Each row comes from the steps of one walk. Every step used is in the known rows, and no mark comes twice. Write the walk behind each row, first mark first.
In the rows, zero is written as 128.
Known rows:
M, W: [138 127 138  76  69 108 134 154 159 149  99 173 108 125 129 124 140 140
 141 122 142 177 141 176 127 138 123 138 131 156 134 140 109 151 171  99
  99 179 120 163 110 189 108 143  83 157 136  59]
W, N, D, P: [133 125 118 102 112  81 135 145 143 186 125 182 115 144  94 118 177 150
 146 123 103 184 112 177 105  80 111  93 107 154 104 145 130 123 160 157
 116 159 125 110 100 159  99 125  80 157  93  37]
M, P, T: [116 144 117  99  87 105 104 136 143 149 126 154  98 153 112 143 129 135
 145  99 116 177 160 183 138  98 139 123 131 139 159 147  99 131 162 112
 118 160 120 158 104 176  88 126  97 178 129  70]
P, N, D: [116 129 107 105  93  92 118 128 159 158 157 172 106 161 132 110 173 128
 159 112 134 184 144 182 106  99 120 106 115 157 107 146 135 127 154 126
 113 155  98 158 101 143  82 117  78 148 121  83]
Y, S, N, T: [111 134 140 109  82  76 143 125 135 193  99 132 107 149 139 117 130 132
 130 113 130 159 106 135  91 104  77 114 122 118  97 139 146 135 193 116
 115 158 137 147 142 172  96  92  91 143 103  65]
Y, S, N, M: [106 135 162 113  78 102 166 135 132 188 114 147 103 147 139 126 135 116
  99 135 146 149  88 132  92 113  92 105 121 126  95 136 134 125 184 129
 115 147 131 149 135 168  97  95 119 132 109  90]
S, N, D, W, M, P: [108 116  93 146 110  83 107 132 136 194 138 158 111 138  95 129 160 147
 162 146 125 176 124 175  99  60 155  87 103 136 130 138  68 163 192 112
 114 144 116 134 127 157  62 117  74 163 102 107]
C, N, D, W, M, P: [123 118 102 130 116  87  88 120 147 180 157 163 133 138  72 140 144 155
 177 152  93 190 137 191 123  46 161  96  89 156 118 133  69 148 190 110
 109 163  89 112 111 171  68 123  80 176 118  85]
C, P, N, M: [124 126 139  89  98  74 141 137 151 170 153 154  97 161 136 144 152 130
 131 123 141 195 127 163 100  86 116  82 119 153 137 142 132 125 137 137
 129 149 106 123 125 141  71 108 114 155 118 107]
N, W, M, P: [110 121 120 110  79  75 112 143 159 141 111 159  97 137 107 126 176 148
 159 126 150 182 149 167 109  56 134  95 142 170 139 129  89 138 165  98
  98 177 102 168 125 191 105 142  83 146 125 111]
W, N, S: [166 135 151  95 126  95 148 152 142 148  91 145 106 155 108 126 144 125
 131 113  76 175 135 165 109  94 109  91 108 147 131 132 129 134 156 110
 112 162 121 153 107 177 116 126  86 147  82  38]
D, P, N: [126 124 117  77  84  94 127 149 142 165 136 180 120 145 119 124 167 146
 146 133 134 210 133 157 121 114 109  98 129 167 117 166 144 132 151 141
 123 144 112 118 109 160  77 123  91 167 110  35]
N, M, P, W: [110 143 106 101  79  87 127 133 133 154 141 161  66 145 133 164 146 144
 135 107 146 165 151 156 104 100 141 118 122 124 158 122  92 129 150 141
 116 166  98 160 111 181  78 126  78 174 150 115]
S, N, W, D, P, T: [122 137 128 123  93  82 131 124 116 183 109 150 136 152 113 138 144 124
 106 133 153 199 102 120 103 120 122 115 139 140 146 148  97 144 202 103
 141 175 147 135 113 196 120 113  82 141 123  79]
W, M, P, T: [117 133 130 108 104  90  94 149 135 147 122 151 102 153 102 147 144 155
 144 109 134 192 152 190 135  58 157 109 150 144 156 161  97 143 154 107
 107 147 123 147 135 174 100 139  90 177 131  84]
N, M: [135 134 148 101  90 101 151 126 147 171 130 167 100 148 132 128 145 123
 122 116 125 165 129 159 112  91 123 111 104 141 130 126 118 128 147 132
 109 160 115 152 125 160 103 129 118 129 139  82]
N, M, P, W, D: [104 146 117 118  85  78 117 127 121 166 140 161  66 134 127 160 144 141
 122 109 139 180 127 132 101 114 150 127 121 111 143 121 101 133 155 132
 114 174 109 153 114 201  88 123  73 174 154 133]
W, M, P, N: [107 129 113  98  89  83  94 157 147 137 143 167  96 139 111 138 170 156
 166 127 154 205 145 178 118  61 142  84 154 164 125 159 123 141 141 118
 102 139  98 151 125 168  71 139  83 177 111  95]
M, P: [120 135 111 102  79 100 112 138 155 150 120 169  91 123 113 118 141 140
 148 113 113 167 147 175 118 108 124 110 113 153 137 129 108 130 162 119
 101 161 113 154  99 179  84 126  91 169 114  80]
S, N, W, D: [128 132 134 138  82  91 136 125 143 169 100 154 118 132 130 110 156 109
 118 129 150 176  91 124  86 125 107 109 124 146 123 118 113 140 200  87
 115 182 128 169 117 201 117 109  76 114 117 108]
C, M, W, N: [164 127 158  68  80 106 127 176 177 147  89 162 117 123 128 137 145 160
 165 117 112 201 131 177 130 125 112 101 156 166 123 157 115 155 163 105
 118 181 117 145 128 197 112 150  79 173 110  30]
D, W, M, P, T: [120 121 128  98 114  96  99 150 130 171 129 156 121 158  87 160 144 152
 166 118 103 206 155 190 147  57 160 109 139 134 163 181  70 165 163  97
 122 147 113 132 145 170  81 138  97 181 136  67]
P, N, D, W: [118 116 108  95  98  94 117 126 156 186 161 172 128 169 114 122 173 126
 181 123 106 202 143 180 118  96 123 106 101 148 114 164 111 143 167 115
 126 157  90 142 108 141  65 115  84 151 122  61]
S, N, Y: [124 145 117 147  81  96 151 133 155 158 127 175 126 138 140 113 146 123
 135 136 121 175 102 153  91 100 109 106 116 139 134 117 109 117 186 107
 109 161 132 149 127 155 109 119  88 123 109  60]
D, N, Y, S: [ 96 131 151 109  73 103 130 140 160 166 146 176 122 150 122 123 153 122
 156 145  81 185 120 158 123  90  80 110 120 134  76 165 148 109 166 105
 128 167 126 136 125 173 125 126 119 150 104  23]
N, W, D, P: [122 125 134 103  79  76 136 131 143 177 105 178 123 128 106 112 166 135
 122 134 124 203 111 128 106 120 111 116 114 161 119 136 120 140 182 110
 115 189 129 127 107 201 122 124  82 137 125  69]
M, W, N, Y, S: [ 98 138 162  91  55  80 145 181 160 142 100 176 121 135 122 144 159 150
 148 129 115 197 108 156 119 100  90 123 167 138  91 145 123 121 179 104
 105 196 127 149 121 187 136 143  87 157 103  25]
M, P, W, D, N: [116 134 104 112  96 101  80 135 135 163 150 169  79 129 109 151 151 135
 154 125 114 193 136 152 123 129 127 117 118 122 122 166 119 143 154 110
 134 163 111 145 102 217  88 125  69 197 127  91]
M, W, N: [148 132 149  77  84 101 127 173 154 148  92 172 110 125 119 142 157 145
 150 118 132 189 126 178 134 110 110 116 152 150 128 145 115 146 157 111
 108 176 117 154 113 193 114 153  82 160 114  43]
Y, S, N: [113 128 145 114  78 110 154 149 139 177  99 151 109 135 134 106 142 117
 118 131 129 162  87 150  99 140  83 111 125 136  97 154 148 134 199 111
 111 143 131 145 126 183  96  85  95 141  96  64]
P, T: [137 134 143  95 100 114 131 138 144 158 123 155 114 164 122 130 140 123
 134  98 113 180 142 185 139 112 126 130 128 141 152 165 121 139 160 107
 118 155 128 151 121 169 108 120  97 152 136  49]
P, W, M: [138 116 130 103 115  95 137 165 139 147 122 169  87 149 129 130 175 150
 143 119 143 200 124 185 108 106 136 120 141 141 140 173 127 151 152 110
 103 137 106 143 151 183 111 118  58 156 149  88]
W, D, P: [133 129 133 101  95  89 132 139 138 189 112 187 119 119 105 108 151 142
 113 134 105 203 103 139 112 132 121 115 104 149 112 150 140 144 171 129
 109 160 140 103 114 195 104 118  91 155 118  52]
M, P, W, D: [112 140 100 116  89  88 103 142 136 153 125 169  71 125 123 141 146 140
 137 106 126 192 126 149 104 142 138 131 125 124 138 142 113 146 167 112
 109 170 108 149 105 212  87 113  51 185 135 111]

Write each row's walk:
[ 77 144 116 113  69  70 125 172 144 139 128 170  85 146 120 157 169 153
 163 114 103 193 117 150 100  91  97 112 161 117 107 149 119 102 171 127
 117 178 107 140 116 190 104 118  59 188 100  57]	M, P, W, N, Y, S
[102 137 162 113  78  82 149 169 160 155 112 177 118 149 119 126 169 136
 149 120  85 192  93 157 108  78  78 105 145 134  85 148 147 102 170 117
 107 169 123 133 134 169 129 118  94 140  89  23]	W, N, Y, S
[111 126 127 101  95  87  78 134 141 145 141 142 111 169  94 163 163 136
 169 125 149 191 170 181 142  35 138  96 157 148 143 170  82 137 152  91
 146 173 112 170 124 190 113 157 105 173 128  86]	D, N, W, M, P, T
[117 136  92 100  85  98 113 144 145 141 127 167  70 133 125 141 151 142
 150 104 130 174 153 171 110 134 131 125 128 136 154 143 102 135 163 120
 107 160  96 153 102 193  78 118  58 185 136  90]	M, P, W
[135 119 135  95  86 108 120 124 163 160 130 165 118 155 115 125 168 109
 164 130 123 173 146 166 126  92  91 100 117 159 116 152 114 128 162  96
 137 180 108 169 107 189 118 140 106 133 121  62]	D, N, W
[134 122 105  84  99  97 146 150 134 165 123 181  96 141 125 134 161 147
 130 123 128 198 132 163 111 148 118 127 122 144 142 165 122 141 165 137
 119 148 113 113 113 185  93 112  64 173 133  49]	D, P, W
[ 97 133 100  95  54  79 100 130 158 130 140 158 101 150 123 133 171 130
 173 116 160 192 167 151 109  89 113  94 146 170 134 130 101 121 162 108
 121 185  85 184  89 178  78 135  78 160 119 100]	M, P, N, W
[105 114 157 121  80  85 151 154 144 163  91 141 115 147 125 114 174 127
 125 145 168 173  93 146  87  92  91  98 156 151  99 155 123 142 198  90
 110 157 126 159 147 191 122 104  85 124 105 102]	Y, S, N, W, M
[121 117 135  97  87  79 121 151 158 132 128 163 116 164 122 128 195 135
 167 127 176 213 138 165 110  66 118  88 161 175 125 161 120 137 152  97
 114 160  91 173 138 170 113 138  81 131 129  95]	P, N, W, M
[106 125 157 106  83  92 145 167 155 183 122 179 142 153  98 140 170 134
 167 132  49 207  91 153 122  74  80 105 130 124  91 163 119 122 179 107
 124 173 114 118 139 166 111 115 101 142  91   7]	D, W, N, Y, S
[ 93 135 149 113  62  88 153 148 165 157 120 177 117 146 132 110 150 129
 138 128  93 183 111 154 103 103  90 125 125 138  92 142 139 112 179 107
  99 173 124 141 128 167 126 112 100 138 114  40]	N, Y, S
[128 139 107 111 116  87  90 126 122 155 133 143  76 141 107 153 131 124
 143 129  92 183 161 140 112 129 136 114  98 120 131 148 112 145 162  99
 133 175 119 155  87 219  97 124  66 201 108  88]	M, P, W, D, N, S
[128 126 121  81  91  77 129 159 145 171 112 183 114 130 101 138 168 163
 144 132 133 190 130 174 119  99 123 112 130 155 110 140 106 142 170 142
 119 177 129 124  94 177 103 146  73 174 105  37]	M, W, N, D, P
[ 87 136 164 107  53  87 113 150 155 165 124 183 123 129 119 137 141 135
 146 156 108 203 113 132 131 123  99 136 138 124  67 163 134 139 179  83
 124 199 141 147 118 211 138 144 104 168 122  40]	M, W, D, N, Y, S
[121 141 141 134  91  92 114 125 155 171 149 189 125 138 112 121 150 121
 151 142  84 204 109 145 118  88 112 109 102 133  99 145 134 121 159  97
 123 179 132 139 124 181 129 141 104 140 117  44]	W, D, N, Y
[110 143 119 113  70  86 132 139 164 139 158 184 126 157 138 126 165 132
 166 124 122 210 136 158 108  92 111 104 135 153 123 140 129 111 152 113
 115 167 103 154 119 146  99 132  91 141 125  48]	P, N, Y
[130 119 123  85 102  84 128 152 162 158 136 161 101 149 129 123 158 133
 145 122 124 206 119 177 108 115 107  91 124 168 132 165 143 134 151 118
 128 144 105 119 116 151  71 101  92 166 104  87]	C, P, N
[133 127 122 126  80 101 147 128 153 158 104 149 116 144 136 112 159 110
 133 126 158 163 115 150  91 118  97 102 126 156 136 124 102 130 195  97
 120 173 118 174 113 182 107 113  79 116 114  94]	S, N, W
[ 98 125 128 126  88  99 144 129 145 187 118 151  99 145 131  96 149 117
 121 130 131 147  97 159  85 129  97 113 109 134  82 142 138 131 205 118
 110 152 131 148 110 164  95  83  84 140  97  85]	Y, S, N, D
[118 140 142  92  82  72 130 129 123 186 151 178 113 145 120 145 156 142
 117 137 142 214 112 119 110  97 128  99 120 143 106 148 140 132 144 151
 124 158 122 115 119 169  91 127 108 155 129  76]	W, D, P, N, M
[139 131 117  74 103  79 138 140 131 155 124 157 114 159 116 130 145 138
 129 136 110 204 160 145 104 119 118  93 107 166 131 153 136 140 158 128
 120 155 117 129  93 163  85 123  87 173  94  31]	D, P, N, S
[154 125 146  69  69 111 132 158 182 146  92 160 111 120 143 123 125 155
 156 122 120 191 148 179 128 153 125 120 137 170 133 150 107 162 174  94
 111 182 118 151 121 196 110 146  84 171 134  47]	C, M, W
[ 88 135 142 124  84  87 123 145 142 167 151 176 105 148 127 141 162 123
 146 140  93 209 101 133 109 128  93 133 131 106  80 177 147 122 172  99
 131 175 125 134 129 203 132 110  78 167 127  53]	P, W, D, N, Y, S
[125 138 144  76  85  89 117 148 122 173 102 172 126 132 111 153 127 155
 111 127 139 213 130 145 144 144 144 149 146 136 141 167 105 165 176 103
 121 181 151 125 112 206 114 143  83 181 147  42]	M, W, D, P, T
[ 89 149  98 116  59  75 105 137 162 129 159 182 112 146 129 137 159 146
 177 123 125 203 156 154 109  72 127  98 136 154 132 125 108 106 154 120
 113 176  98 159 101 153  80 140  86 169 114  66]	M, P, N, Y
[ 95 125 145 118  67  76 149 136 124 192  89 154 125 126 115 112 158 125
 101 154 141 187  71 101  82 144  80 111 133 144  87 147 135 141 217 111
 123 178 144 123 114 211 116  93  84 139  95  77]	Y, S, N, W, D, P
[143 139 162  98 103  97 150 145 144 171 124 166 103 153 116 147 160 131
 134 110 120 171 108 163 116  65 110  93 125 136 123 131 126 113 136 144
 114 158 113 144 131 162 108 136 111 133 115  65]	W, N, M
[108 148  95 126  86  77 114 160 150 130 141 178  90 143 121 162 171 155
 170 111 110 199 131 162 104  76 122 108 148 126 148 127  96 107 154 126
 117 178 102 147 115 178 101 136  54 179 112  61]	M, P, W, N, Y
[ 93 136  84 111  81  83  93 124 158 150 163 166  87 148 122 124 161 140
 172 112 137 178 164 175 105  86 136 100 117 156 112 132 114 125 155 132
 114 164  93 162  82 153  61 122  75 179 112 101]	M, P, N, D
[141 129 129  90 106  89 110 108 151 185 134 156 114 157 120 133 142 133
 164 113 103 176 154 165 126  68  95 102  98 131 114 154 137 136 145 117
 131 163 122 148 133 166 103 134 109 151 118  38]	D, N, T
[145 136 143  96 109  94 148 150 132 160 135 163  87 157 129 169 171 138
 134 103 133 179 114 160 106  87 114 107 138 118 138 146 120 121 135 144
 122 156 100 148 133 176 103 125  79 152 136  81]	P, W, N, M
[135 131 154  74  77 110 125 131 148 168 140 168 106 139 126 159 135 129
 142 140 149 170 151 164 144  95 123 115 121 140 121 145 106 142 146 119
 128 178 121 166 117 180 105 164 127 160 142  64]	D, N, M, W
[149 116 122  94 127  82 140 174 145 159 115 157  82 145 122 149 172 140
 142 106 108 201 102 182 100 117  99  98 135 138 151 169 132 133 154 125
 128 146 108 108 129 174  92  96  57 176 102  81]	C, P, W, N
[131 115 143 106  93  86 142 147 162 149 107 163 112 151 116 113 184 136
 146 128 149 191 130 171 107  69 120 103 140 169 132 145 110 138 166  90
 103 167 108 165 142 182 126 135  85 122 134  94]	N, W, M
[132 143 119 121 101  83 141 163 150 138 134 183 108 154 130 150 178 141
 160 109 104 206 115 167 103  92 106 114 143 125 140 141 116 111 154 118
 119 171 107 144 130 172 121 129  56 153 122  45]	P, W, N, Y
[127 113 115 106 103 102 136 124 158 198 138 175 121 154 106 111 159 125
 163 119  77 178 135 184 116 103 127 120  78 141 125 146  95 151 180 110
 116 163 109 136 113 151  85 113  87 142 129  63]	N, D, W
[106 132 115 134  92  82 106 137 129 144 114 131 112 158 112 149 152 140
 140 124 178 179 142 162 110  57 144  98 166 147 165 144  67 141 183  92
 126 166 125 178 129 182 103 132  80 155 119 119]	S, N, W, M, P, T
[180 131 160  64 100  96 139 166 167 136  74 136 108 136 126 141 121 153
 150 123  88 192 157 168 118 127 119  94 134 166 135 135 108 158 171  90
 120 194 123 155 113 200 122 148  77 180  92  26]	C, M, W, N, S
[118 135 134  57  60  79 138 145 131 160 141 176 114 139 131 165 150 157
 130 147 185 206 148 139 125 105 130 113 146 155 130 146 105 141 147 143
 127 173 114 137 104 168  83 157 105 174 137  59]	D, P, N, M, W
[119 108 117 104 117  85 112 143 151 183 159 173 125 171 103 130 189 145
 182 134 121 217 133 191 116  55 141  95 119 152 111 179 108 159 157 110
 116 141  92 135 139 139  74 125  81 150 127  78]	P, N, D, W, M
[119 146 158  79  79  78 130 136 112 182 118 166 121 142 115 176 121 153
  94 131 155 202 130 135 137 115 157 142 140 124 144 146  92 158 164 126
 128 188 148 130 117 192 117 152 109 172 158  70]	N, M, W, D, P, T
[ 83 140 118 117  67  85 138 140 117 167 124 138  67 141 142 160 137 134
 113 127 163 149 112 129  83 128 112 114 138 105 125 134 106 125 184 138
 123 155 115 156 116 190  71  92  81 181 122 124]	Y, S, N, M, P, W
